Every row comes from one small tree of marks. Brackets hold a mark, then the marks that hang from it, in alphabetical order. Every link used is in the known rows. Which tree was each row made from?
Known rows
{bikifu {rini {nipil {keta {zaga rebig vobiv}}}} tasuba}: -.01  .05 -.10 -.18  .13 -.09  .13 -.01 -.18  .07 -.07 -.16 -.02  .15 -.40  .05 -.05 -.25 -.02 -.14  .09 -.04  .04 -.03
{rini {nipil keta}}:  .04 -.04  .02 -.11  .03 -.14 -.07 -.05 -.03  .05 -.04 -.01  .06  .17  .13  .07 -.05  .11  .08 -.07 -.05 -.04 -.08 -.11
{tasuba bikifu}:  .01  .02 -.04 -.08 -.13 -.01 -.17 -.10 -.10  .01  .00  .00  .05  .07  .15  .00 -.07  .03 -.10  .01 -.12 -.02 -.04 -.06
{kenozis {keta {nipil rini} {zaga rebig revop vobiv}}}: -.20  .15 -.11 -.02 -.12 -.07  .25  .00 -.13  .05 -.17 -.02 -.09 -.06 -.78 -.01 -.14 -.09  .15 -.10  .25 -.09 -.01  .00
{revop zaga}:  .06  .04  .02  .06 -.10 -.16  .12 -.08  .02  .07 -.05 -.03  .05  .09 -.07  .01 -.06  .20  .01 -.03  .07  .04 -.02 -.02
{bikifu rini {tasuba {nipil {keta kenozis {zaga revop}}}}}:  .08  .29 -.18 -.17  .28 -.04 -.27  .04 -.15  .13 -.12 -.14 -.02  .19 -.09 -.07 -.10 -.17 -.06 -.03  .03 -.02 -.06  .06
{tasuba bikifu nipil}: -.03  .08 -.12 -.06 -.17  .03 -.40 -.15 -.17 -.02  .00  .10  .03  .07  .32  .02 -.10  .07 -.12  .08 -.28 -.08 -.04 -.10
{bikifu rini tasuba}:  .06  .03 -.20 -.10  .03  .04  .21 -.02 -.09  .06  .02 -.14  .09  .13 -.19 -.04 -.06 -.13 -.08 -.03  .04  .03  .01 -.01
{vobiv {nipil keta rini}}: -.06  .05 -.13 -.21  .06 -.13  .11 -.08  .06 -.03 -.12 -.07  .00  .23 -.04  .04 -.01  .06  .06 -.05 -.14 -.04 -.05 -.06
{nipil {keta kenozis zaga}}:  .11  .24  .04 -.01  .29 -.18 -.20  .02  .13  .13 -.08 -.20  .01  .13 -.03 -.02 -.03 -.07 -.03 -.10  .18  .09 -.10 -.03
{rini {nipil {keta {zaga rebig revop vobiv}}}}: -.03  .03  .12 -.14  .02 -.18 -.14  .00 -.19  .07 -.15  .13 -.07  .15 -.31  .08 -.07 -.01  .10 -.17  .09 -.13  .02 -.01
{vobiv {nipil {keta kenozis {zaga rebig revop}} rini}}: -.09  .26 -.05 -.28  .30 -.23 -.02  .05 -.06  .08 -.22 -.06 -.11  .24 -.34  .01 -.03 -.16  .10 -.17  .16 -.03 -.05  .05
{tasuba {bikifu rini} {nipil {keta {zaga rebig}}}}:  .04  .21 -.15 -.25  .03 -.10 -.37 -.16 -.19  .00 -.07 -.09 -.05  .13  .10  .05 -.05 -.05 -.11  .01 -.10 -.02 -.03 -.10
{kenozis {keta {zaga rebig}}}: -.02  .08 -.06  .02  .01 -.16  .14 -.01 -.09  .09 -.04 -.22  .00  .06 -.23  .00 -.09  .01  .00 -.13  .10  .06 -.02 -.11
{tasuba {bikifu {rini {nipil {keta zaga}}}}}:  .02  .12 -.06 -.19  .07 -.15 -.16 -.11 -.09  .10 -.04 -.15  .02  .12  .13  .05 -.04 -.07 -.07 -.01 -.07  .04 -.11 -.10
{vobiv nipil}: -.08  .03 -.07 -.06  .00 -.12 -.06 -.02 -.06  .03 -.03  .02  .05  .13  .19  .03 -.04  .01  .00 -.03 -.17  .00 -.03 -.06
{bikifu {rini {nipil keta}} tasuba}:  .04 -.03 -.16 -.20  .11 -.04  .13 -.03 -.11  .06 -.02 -.17  .07  .21 -.06  .02 -.06 -.07  .00 -.06 -.04 -.03 -.04 -.04
{rini {nipil {keta zaga}}}:  .06  .08  .06 -.08  .10 -.21 -.08 -.03  .03  .13 -.06 -.04  .04  .15  .15  .06 -.04  .04  .03 -.08  .02  .04 -.11 -.13
{nipil {keta kenozis {zaga rebig vobiv}} rini}: -.03  .24 -.03 -.09  .21 -.12  .05 -.02  .08  .05 -.15 -.15 -.09  .12 -.69  .02 -.02 -.22  .05 -.18  .33 -.03  .01  .02
{kenozis {keta {nipil rini}}}: -.12  .09 -.22  .01 -.11 -.02  .34 -.05  .05  .02 -.05 -.15  .04 -.03 -.34 -.01 -.12  .02  .13 -.02  .12 -.01 -.10 -.09
{keta kenozis {nipil rini} {zaga rebig revop vobiv}}: -.14  .31 -.04 -.06  .09 -.05  .04  .06 -.03  .10 -.16  .12 -.10 -.03 -.78  .01 -.09 -.31  .14 -.13  .46 -.06 -.02  .09

Write each row's tree
-.05  .14 -.04 -.32  .13 -.24  .07 -.01 -.11  .03 -.21  .03 -.09  .25 -.24  .04 -.02 -.01  .08 -.14  .03 -.05 -.04 -.01 -> {vobiv {nipil {keta {zaga rebig revop}} rini}}
 .05  .26  .00 -.16  .23 -.14  .01  .03  .08  .13 -.18 -.05 -.04  .20 -.42 -.04 -.05 -.06  .06 -.12  .27  .00 -.09  .05 -> {nipil {keta kenozis {zaga revop}} rini}
-.06 -.02  .02 -.10 -.14 -.03 -.07 -.02 -.20 -.01 -.09  .22 -.04  .10 -.45  .02 -.09  .02  .08 -.11  .10 -.16  .12  .06 -> {zaga rebig revop vobiv}
 .04  .21  .10  .00  .18 -.12 -.30  .05  .01  .11 -.16 -.03 -.07  .11 -.32 -.03 -.07 -.08  .01 -.12  .14 -.05 -.02  .08 -> {nipil {keta kenozis {zaga revop vobiv}}}
-.04  .16 -.08  .14  .00 -.13  .08  .01  .02  .12 -.04 -.21  .04 -.09 -.03 -.01 -.11 -.01  .04 -.02  .11  .10 -.14 -.12 -> {kenozis {keta nipil zaga}}
-.01  .09 -.29 -.10 -.01  .08 -.02 -.06 -.17  .04  .02 -.04  .07  .13 -.02 -.02 -.09 -.10 -.09  .04 -.12 -.02  .01 -.04 -> {bikifu rini {tasuba nipil}}
 .06  .22 -.16 -.17  .03 -.07 -.42 -.16 -.10  .03 -.06 -.11 -.01  .11  .23  .02 -.06  .01 -.13  .07 -.20  .02 -.07 -.11 -> {tasuba {bikifu rini} {nipil {keta zaga}}}
 .06  .30 -.21 -.18  .35 -.07 -.17  .01 -.12  .10 -.08 -.23 -.04  .18 -.17 -.02 -.06 -.28 -.08 -.08  .12  .02 -.03 -.01 -> {bikifu rini {tasuba {nipil {keta kenozis {zaga rebig}}}}}
-.06  .01  .03  .02 -.05 -.22 -.10 -.10 -.01 -.03 -.15 -.10 -.05  .13  .00  .05 -.04  .18  .02 -.04 -.22 -.05  .03  .00 -> {revop {zaga {vobiv {nipil keta}}}}
 .08  .08 -.11 -.16  .20 -.12  .16 -.01 -.09  .14 -.04 -.22  .06  .18 -.03  .02 -.05 -.15 -.06 -.08  .03  .06 -.09 -.07 -> {bikifu {rini {nipil {keta zaga}}} tasuba}
 .03  .25 -.01 -.25  .25 -.16  .05  .04  .00  .10 -.19 -.03 -.08  .21 -.54 -.01 -.04 -.10  .10 -.18  .36 -.04 -.05  .05 -> {nipil {keta kenozis {zaga rebig revop}} rini}
-.15  .02 -.11 -.21  .00 -.11  .09 -.09 -.06 -.10 -.15 -.02 -.08  .20 -.39  .08 -.02 -.04  .09 -.13 -.07 -.13  .07 -.02 -> {zaga rebig {vobiv {nipil keta rini}}}
-.22  .02 -.10 -.21 -.10 -.06  .13 -.03 -.20 -.04 -.15  .20 -.09  .15 -.56  .04 -.06 -.09  .12 -.12 -.02 -.19  .10  .07 -> {zaga rebig revop {vobiv {nipil rini}}}
-.23  .25 -.06 -.13  .15 -.13  .02  .06 -.12  .09 -.18  .07 -.12  .13 -.62  .01 -.05 -.31  .07 -.17  .18 -.08  .04  .10 -> {keta kenozis {zaga rebig revop {vobiv {nipil rini}}}}
 .05  .07 -.12 -.24  .21 -.15  .19  .01 -.17  .11 -.05 -.20  .02  .20 -.17  .04 -.04 -.19 -.02 -.13  .13  .03 -.02 -.06 -> {bikifu {rini {nipil {keta {zaga rebig}}}} tasuba}
 .04  .20  .05 -.03  .28 -.21 -.19  .03  .07  .17 -.07 -.13  .02  .14  .02  .04 -.03 -.12  .03 -.12  .14  .06 -.14 -.07 -> {rini {nipil {keta kenozis zaga}}}
-.12  .21 -.08 -.02 -.05 -.07  .20 -.03  .02  .04 -.10  .07 -.04 -.05 -.62  .05 -.06 -.19  .09 -.08  .34 -.01 -.01 -.04 -> {keta {nipil rini} {zaga rebig vobiv}}
-.19  .17 -.15  .04 -.09 -.08  .33 -.03 -.02  .03 -.11 -.16 -.06 -.09 -.68  .02 -.11 -.14  .11 -.10  .23 -.02 -.03 -.07 -> {kenozis {keta {nipil rini} {zaga rebig vobiv}}}
-.04  .23  .01 -.16  .17 -.11  .00  .02 -.01  .06 -.21 -.02 -.13  .16 -.77  .00 -.05 -.16  .10 -.19  .33 -.10  .03  .09 -> {nipil {keta kenozis {zaga rebig revop vobiv}} rini}
-.13  .34 -.08  .10  .12 -.04  .07  .03  .16  .12 -.09 -.04 -.03 -.07 -.58  .00 -.06 -.31  .07 -.06  .37  .05 -.07  .01 -> {keta kenozis {nipil rini} {zaga vobiv}}
-.09  .26 -.09 -.22  .33 -.23  .03  .01  .05  .07 -.16 -.18 -.08  .21 -.27  .03  .00 -.21  .06 -.16  .16  .04 -.06 -.02 -> {vobiv {nipil {keta kenozis {zaga rebig}} rini}}
 .00  .11  .03 -.23  .14 -.26 -.18  .02 -.18  .05 -.18  .04 -.07  .21  .08  .04 -.03  .04  .06 -.12 -.05 -.04 -.03 -.02 -> {vobiv {nipil {keta {zaga rebig revop}}}}
 .02  .19 -.13 -.22  .38 -.14  .07  .06 -.12  .16 -.06 -.28 -.01  .19 -.27  .01 -.05 -.35 -.01 -.17  .26  .05 -.06 -.01 -> {bikifu {rini {nipil {keta kenozis {zaga rebig}}}} tasuba}
 .09  .15 -.04 -.13  .08 -.14  .19 -.07  .15  .08 -.11 -.11  .02  .17 -.25  .01 -.02  .05  .01 -.08  .14  .05 -.09 -.09 -> {nipil {keta zaga} rini}
-.07  .17 -.05 -.18 -.15 -.01 -.33 -.15 -.17 -.03 -.20  .12 -.11  .12 -.18 -.01 -.10  .05 -.06  .01 -.19 -.18 -.01 -.02 -> {tasuba bikifu {nipil {keta {zaga revop vobiv}} rini}}
-.18  .13 -.08 -.25  .13 -.10 -.08  .01 -.11 -.04 -.21  .02 -.14  .22 -.58  .02 -.05 -.14  .15 -.17  .06 -.19  .06  .11 -> {zaga rebig revop {vobiv {nipil {keta kenozis} rini}}}
-.09  .26 -.14 -.02  .10 -.01  .12  .01  .14  .07 -.05 -.02  .03  .00 -.36  .00 -.06 -.18  .12 -.03  .33  .02 -.11  .00 -> {keta kenozis {nipil rini}}
 .00  .24 -.20 -.17  .12  .01 -.52 -.12 -.09  .00 -.04 -.15 -.02  .14  .12  .00 -.07 -.10 -.07  .06 -.13 -.05 -.06 -.03 -> {tasuba {bikifu rini} {nipil {keta kenozis}}}
